Each row was made from one path, in order. Every step used is in the known rows, and no mark comes twice. Write each row's path.
Known rows
geso -> kovo -> toriri -> leni -> guko -> tede: [-51  -5  25  -8  55 -12 -22  -3  11  -8 -70  70   5 -17 -40  -1  18   9
   2  23  10  -2 -12 -32  36  34  15 -44 -16 -18]
leni -> guko -> kovo -> geso: [-23 -13  42  18 -13 -11  -5   8  -8  22 -10 -66 -12   3 -17  22  79   2
  17 -39  -5  -4 -73  19  16  40  21 -45 -39   1]
bokimep -> toriri -> kovo: [-48 -11 -27  -1  49 -12  18  23  24  34 -32  61   9  29  22 -38 -15 -66
 -11  58  16  42  15  13  20  71 -25  -3 -21   3]
guko -> tede: [ 31   6 -52   0   6  32  27   3  -6   2  37 -13 -15  28 -24   2   6 -48
 -43 -27  19  25   4  23 -15  17 -11 -70  10  20]
tede -> guko: [ -9  -2 -14  14 -13   3 -36   3 -14  21  23 -16 -28 -31  14 -38  31 -41
  -8  -7  16  13 -42  40  -8  60  -7 -11 -24  -6]
guko -> kovo -> sedo -> leni -> toriri -> rulom: [ 13 -34   9  44 -33  -1   9  -1 -41 -11  -3 -32  32  26  10   4 -37  -7
  -6  56  61  43  25  36 -27 -11 -11 -33 -59 -21]
sedo -> leni -> toriri: [ 24 -23 -41   5 -16   0  -4 -19 -34   8  24  28  14 -47  19   0  57 -37
 -19  45  32  49  11  55 -14 -10 -38 -38 -15   5]
sedo -> leni -> guko -> tede: [ 28 -10 -16 -17  -8  -5  37   8 -21  -2  42  -2 -33 -25  -2  -3  47 -46
 -19 -39  34  50 -24  40 -25 -14 -33 -63 -19  17]
sedo -> leni -> guko -> tede -> toriri -> rulom: [ 16  -3 -16 -17 -10 -18  17  21 -24 -22   7 -17 -26 -29   6 -14  43 -45
  -6 -37  61  68 -16  19 -32  -3 -37 -67 -54   5]
geso -> kovo -> toriri -> sabot: [-31  -5 -12  -1  66 -28 -25  -9  12   1 -67  73  20 -38 -25  -1 -17  12
  -5  92  14   8  29 -35  61  42   0 -25  -5  -6]
rulom -> toriri -> kovo -> guko -> leni: [ 23  -2 -35  58  24  16  27 -18   0  34 -24  76 -25   2 -18 -21  57 -26
 -11   3  21   8  74  33  17  15  -3 -58  59  23]
sedo -> leni -> guko -> kovo: [  9 -22  15  11 -20 -15  49  15 -34   8  17 -33 -27 -25   9  -4  52 -40
   8   3  36  51 -37  39  -7  19 -35 -49 -26  11]
geso -> kovo -> sedo: [-28 -19 -18  26  29 -30 -50 -18   3  -7 -33  36   3  59  24   0 -57  -5
 -40  88  39   3  12   1  17   7   3  -2 -14  -8]
leni -> guko -> tede -> toriri -> kovo: [-35   3   4 -13  14 -24   0  25  -1 -13 -36 -25 -34  23 -10   5  60 -57
   6 -82  43  35 -73  20 -21  29   4 -48 -20 -19]
kovo -> guko: [ 39  -9 -49  14  -7  49 -41 -15   6   6  41 -12  -9  -6  12 -18   1  16
 -50  30   6  13  22  25  17  32 -12 -57  -1  25]
geso -> kovo -> sedo -> leni: [ -4 -27 -13  23  22 -28 -22 -17  -8 -15 -26  52  -2  32  37  -6 -56  -9
 -40 107  52  30  24  10  13 -23 -22  -5 -15  -4]
sabot -> toriri -> leni -> guko -> tede: [-80  16  24  15 -11  32 -32  -1 -30   6 -27  33  -8 -20 -25  35  44 -25
  11 -27   7  -3 -39  29 -19  86   5 -42   2 -11]
kovo -> sedo -> leni -> guko -> tede -> toriri: [ 35 -19 -17   8 -31  14 -22  -6 -18 -26  45 -14 -14  25  43   2  -8 -19
 -33 -27  56  27 -28  68 -41 -38   9 -20 -34 -18]
kovo -> sedo: [ 13 -15 -48  27 -14  22 -59 -23   2  16  56 -10   9  57  26  10 -34  -1
 -54  34  24 -19  14  51 -14  13  24  -8 -20   0]
kovo -> guko -> leni -> toriri: [ 39 -14 -51  11 -14  31 -28 -24  -9 -12  23  17  -3 -20  -7 -20  26  14
 -55  -8  21  25  27  32 -14 -23   6 -68   8  19]
bokimep -> toriri -> kovo -> sedo -> leni -> guko: [-41 -26  -2  -6  31 -26   2  18  19  19 -14  68   7  34  41 -34 -33 -47
 -13  33  34  43   2  39  -5  19 -12  15 -49 -18]
sedo -> leni: [ 40 -13 -46   9  -8  15  25  -6 -21  14  44  12 -15 -28  24  -9  29 -40
 -33  65  32  48  22  39   2  14 -49 -44  -3  31]
sabot -> toriri -> rulom: [-67  11 -20  24 -17  -4 -58   2 -24  18 -25   5  11 -13  -9  37   4 -16
  -8  53  21  25  33   5   3  80 -39 -47 -47   8]
guko -> tede -> toriri -> kovo: [  4   8 -25   7  19  21  30  20  -3 -26 -44  -6 -18  37  -1   0  16 -67
 -15  -7  56  59 -19  15 -10  21 -16 -51  13 -13]
sabot -> toriri: [-47   6 -19  32 -27  25 -36  -9 -27  22  -1   7  -3 -12  11  47  30 -29
 -15  45  -1  12 -11  45  13  75 -28 -30   7   7]
leni -> guko: [-37  -5 -18  -8   2 -29 -40   5  -1  31  25 -32 -25   4  -7   5  70 -29
  -8 -50   6  -7 -56  27  -7  60   9 -37 -32  12]
rulom -> toriri -> bokimep: [  8   2 -58  38 -13  58   4 -26   1  57  33  37   2 -27  -7  -4 117 -54
  -7 -17 -11 -47  78  44  -4  84  23 -36  50  31]
sabot -> toriri -> tede -> guko: [-50  -5  15  34 -11  39 -52 -14 -29  44 -43  -7  -5 -56   1  51 -12 -29
  -4  -5 -19  25 -35  39 -11  53 -36  14   0 -15]
bokimep -> toriri -> tede -> guko -> leni -> sedo: [-17 -14 -40   2  30  13 -20 -19  13  59 -24  27  26 -38  23 -34 -31 -64
 -14 -38  -8  47 -20  25 -46  26  -3  18 -20 -14]
bokimep -> toriri -> kovo -> sedo -> leni -> guko -> tede: [-26 -22  -1 -13  32 -15  26  23  17   5 -11  68   3  42  28 -32 -46 -54
 -17   1  38  53   3  39 -18  -2 -11  -1 -43 -21]
rulom -> toriri: [ 27   5 -66  60   2  21   3 -23 -17  58  38  27 -13  -4  -2 -13  78 -46
  -3 -11  -7 -27  44  54  14  63   3 -44  41  34]

Write each row's path
[ 52   4 -47   4  -7  54 -27   7   1 -41   6 -31  -8   1   3 -28 -20   3
 -42 -17  42  48  26   4  -9  10 -16 -83 -28   7]	kovo -> guko -> tede -> toriri -> rulom
[-22 -31  13  26   3   9 -38 -18 -35  36 -52 -32  29 -47 -17  16  13 -33
  12 -37  -1  30 -46  36 -35  13  -8   9 -25 -35]	leni -> toriri -> tede -> guko -> kovo
[ 24 -30   9  43 -21  11  24  -7 -43 -13  -1 -11  30   6  10   3 -41 -11
   0  55  55  35  11  48 -22  -4   6 -17 -17 -23]	guko -> kovo -> sedo -> leni -> toriri -> sabot
[ -2  -1  -5  13  40  24 -16   0  -1 -51 -77  42 -12   7   7 -36 -33  -3
 -23  51  45  40   5 -28  19  22 -11 -50  12  -7]	geso -> kovo -> guko -> tede -> toriri -> leni
[-22 -27   4  13  20 -50 -34 -11  -7 -15 -30  42 -11  28  32  -2 -35  -7
 -27  67  50  23  -6  11   6 -24 -12  -6 -31 -10]	geso -> kovo -> sedo -> leni -> guko
[ 15 -19 -29   6  29  56 -39 -25  19  61  -2  -3  30 -49 -32  48   2  18
 -30   7 -41  -3  15  11  32  21  -5 -18 -10   4]	kovo -> toriri -> tede
[ 27 -44  16  51 -22  29  19 -15 -40   9 -10 -39  31  15  12  28 -47 -12
 -11  35  33  40  -1  51 -28 -29 -12  -5 -19 -23]	guko -> kovo -> sedo -> leni -> toriri -> tede
[-20  -9  19  12  -2 -19 -26 -11 -14   3 -42  42 -14 -43 -14 -22  69 -21
  -4 -22  29  29 -33  31 -18 -18  16 -17 -17 -26]	tede -> guko -> leni -> toriri -> kovo -> geso
[-16 -17 -23   4  35  29 -14   8   8  58  -8   8   8 -32  24 -42 -49 -56
 -14 -23 -24  33 -18  25 -12  60 -21  34 -33   0]	bokimep -> toriri -> tede -> guko
[-83   2  12  30   3  -1 -21   0 -14  21 -67  45  -4   4  -1  54  23 -39
  -1  77  21  35  -2  28  21  67 -40 -24  12 -12]	sabot -> toriri -> kovo
[-25  -5   8  13  38  -1 -17 -11  27  28 -60  38   5  16 -14  28  47  -1
 -16  75  10  17  10  -5  43  18  -9 -31  -6  -1]	toriri -> kovo -> geso
[-10 -29   5  26  18  36  -3  10  -1  45 -14 -13  17   0  31 -36 -89 -42
  -8 -18 -10  32 -22  37 -22  39  -5  46 -42 -20]	bokimep -> toriri -> tede -> guko -> kovo -> sedo
[-61   0 -16  -9  33  11 -16  18   9  34   3  50   8  -4  11 -60  18 -44
   5 -14  -3  -5 -23  15  -9 113  20  -7 -38   5]	bokimep -> toriri -> leni -> guko
[ 29 -24 -39  13 -11   5 -44 -32 -24  -8  35  44  34  -9  26   3 -32  -1
 -34  48  49  17  34  61 -34 -31  11  -2 -24 -18]	kovo -> sedo -> leni -> toriri -> sabot
[-10   0 -17  12  35  12 -44 -28   7 -42 -91  49  17   0  14 -22 -17  -8
 -13  50  52  45  -5 -25  -4  10  -1 -57  12 -29]	geso -> kovo -> guko -> tede -> toriri -> leni -> sedo
[-33  -1 -60  -7  28 -13 -19  24  13  31   8  21  24  11  13 -56 -32 -43
 -19  35  16  32  50  -9   1  86 -24 -28 -81  21]	bokimep -> toriri -> rulom
[-95   5  50  37 -21  24 -22   5 -40  14 -47   9  -3 -22 -16  35  46 -21
  32   9   8  -2 -49  28  -5 112   2 -30  -4 -15]	sabot -> toriri -> leni -> guko -> kovo
[-16 -12  13  36  -5  43   1 -23  -7  27 -34  -7  52 -23 -25  18  41   0
  28  48  10   6 -13  13  10  69  26 -56  -8 -31]	guko -> kovo -> toriri -> leni -> sedo
[ -7 -12 -30 -18 -12  73 -33 -19  31  34  30  19  32 -54 -20  29  85   5
 -27  25 -23 -31  45  18  27  63  26 -39  -9   2]	kovo -> toriri -> bokimep
[-31 -22  18   9  56  -7 -42 -14  12  25 -83  37   9 -48 -16  12 -25   7
  -7  45 -10  19  -9 -24  45  13 -19   5 -19 -21]	geso -> kovo -> toriri -> tede -> guko
[-16   7 -60 -10  48   3   7  17   9  27  11  53  21 -19  14 -58 -39 -50
 -11  33   7  21  28  10   8  97   1  -4 -16  18]	bokimep -> toriri -> sabot
[  1  -9 -56  11  -5  -9  -3 -20 -24   8   9  24   1  -6 -21  -3  61 -35
 -38 -13  29  20  10  34 -31  -8  12 -52  11  17]	guko -> leni -> toriri
[-36   1 -39   4  34  39  -3  11   8  32   9  60  19   0  18 -63  -8 -47
 -10  38   0   3  14  13   1 113   6  -7 -19  14]	bokimep -> toriri -> leni
[-39  11   0  -8  23  20 -11   3  -7   8  -3  19 -13   1 -43 -15  46 -28
  -2 -58  20 -13 -31   4 -32  74  29 -53  -9   2]	toriri -> leni -> guko -> tede
[ 24  18 -67  48  30  10   9 -20 -18  48  15  56  -1 -36 -22 -24  46 -40
  10  -5   6 -27  66  33  11  80  17 -35  52  30]	rulom -> toriri -> sabot
[ -9   6  18  66   6  33   6 -18 -22  48 -15  31  -4 -24 -31 -12 114  -9
  43 -47 -15 -52   2  32  12  79  45 -44  24  11]	rulom -> toriri -> leni -> guko -> kovo -> geso
[ 14 -30 -14   3   3  -3  -2 -15 -18  -6 -24  58  14 -43  14  -1  39 -20
 -16  68  47  72  28  41  -4 -31 -50 -42 -12 -10]	sedo -> leni -> toriri -> kovo -> guko
[  3 -11 -24  16  34 -13  -7  -9   3 -24 -48  47 -25   7   1 -28 -25   6
 -49  68  36  37  31 -25  28  -8 -19 -53  17  23]	geso -> kovo -> guko -> leni
[  4  14 -46  62  18  45  -1 -26 -20  54  12  63  -2 -16 -17 -29  77 -37
  11   0  -2 -44  52  36   3  97  22 -39  49  27]	rulom -> toriri -> leni
[-71  13   1  36 -11  48 -41 -13 -30  19 -25  45   7 -24  -6  30  29 -20
   1  57   4  -4  -3  28   2 107  -8 -28  15   0]	sabot -> toriri -> leni
[-45   0  47  22  10  23 -12   2 -11  19 -33  -9   2  -9 -32  -3  67   6
  26 -12   4 -23 -48  -2   1  85  38 -39 -22  -4]	toriri -> leni -> guko -> kovo -> geso
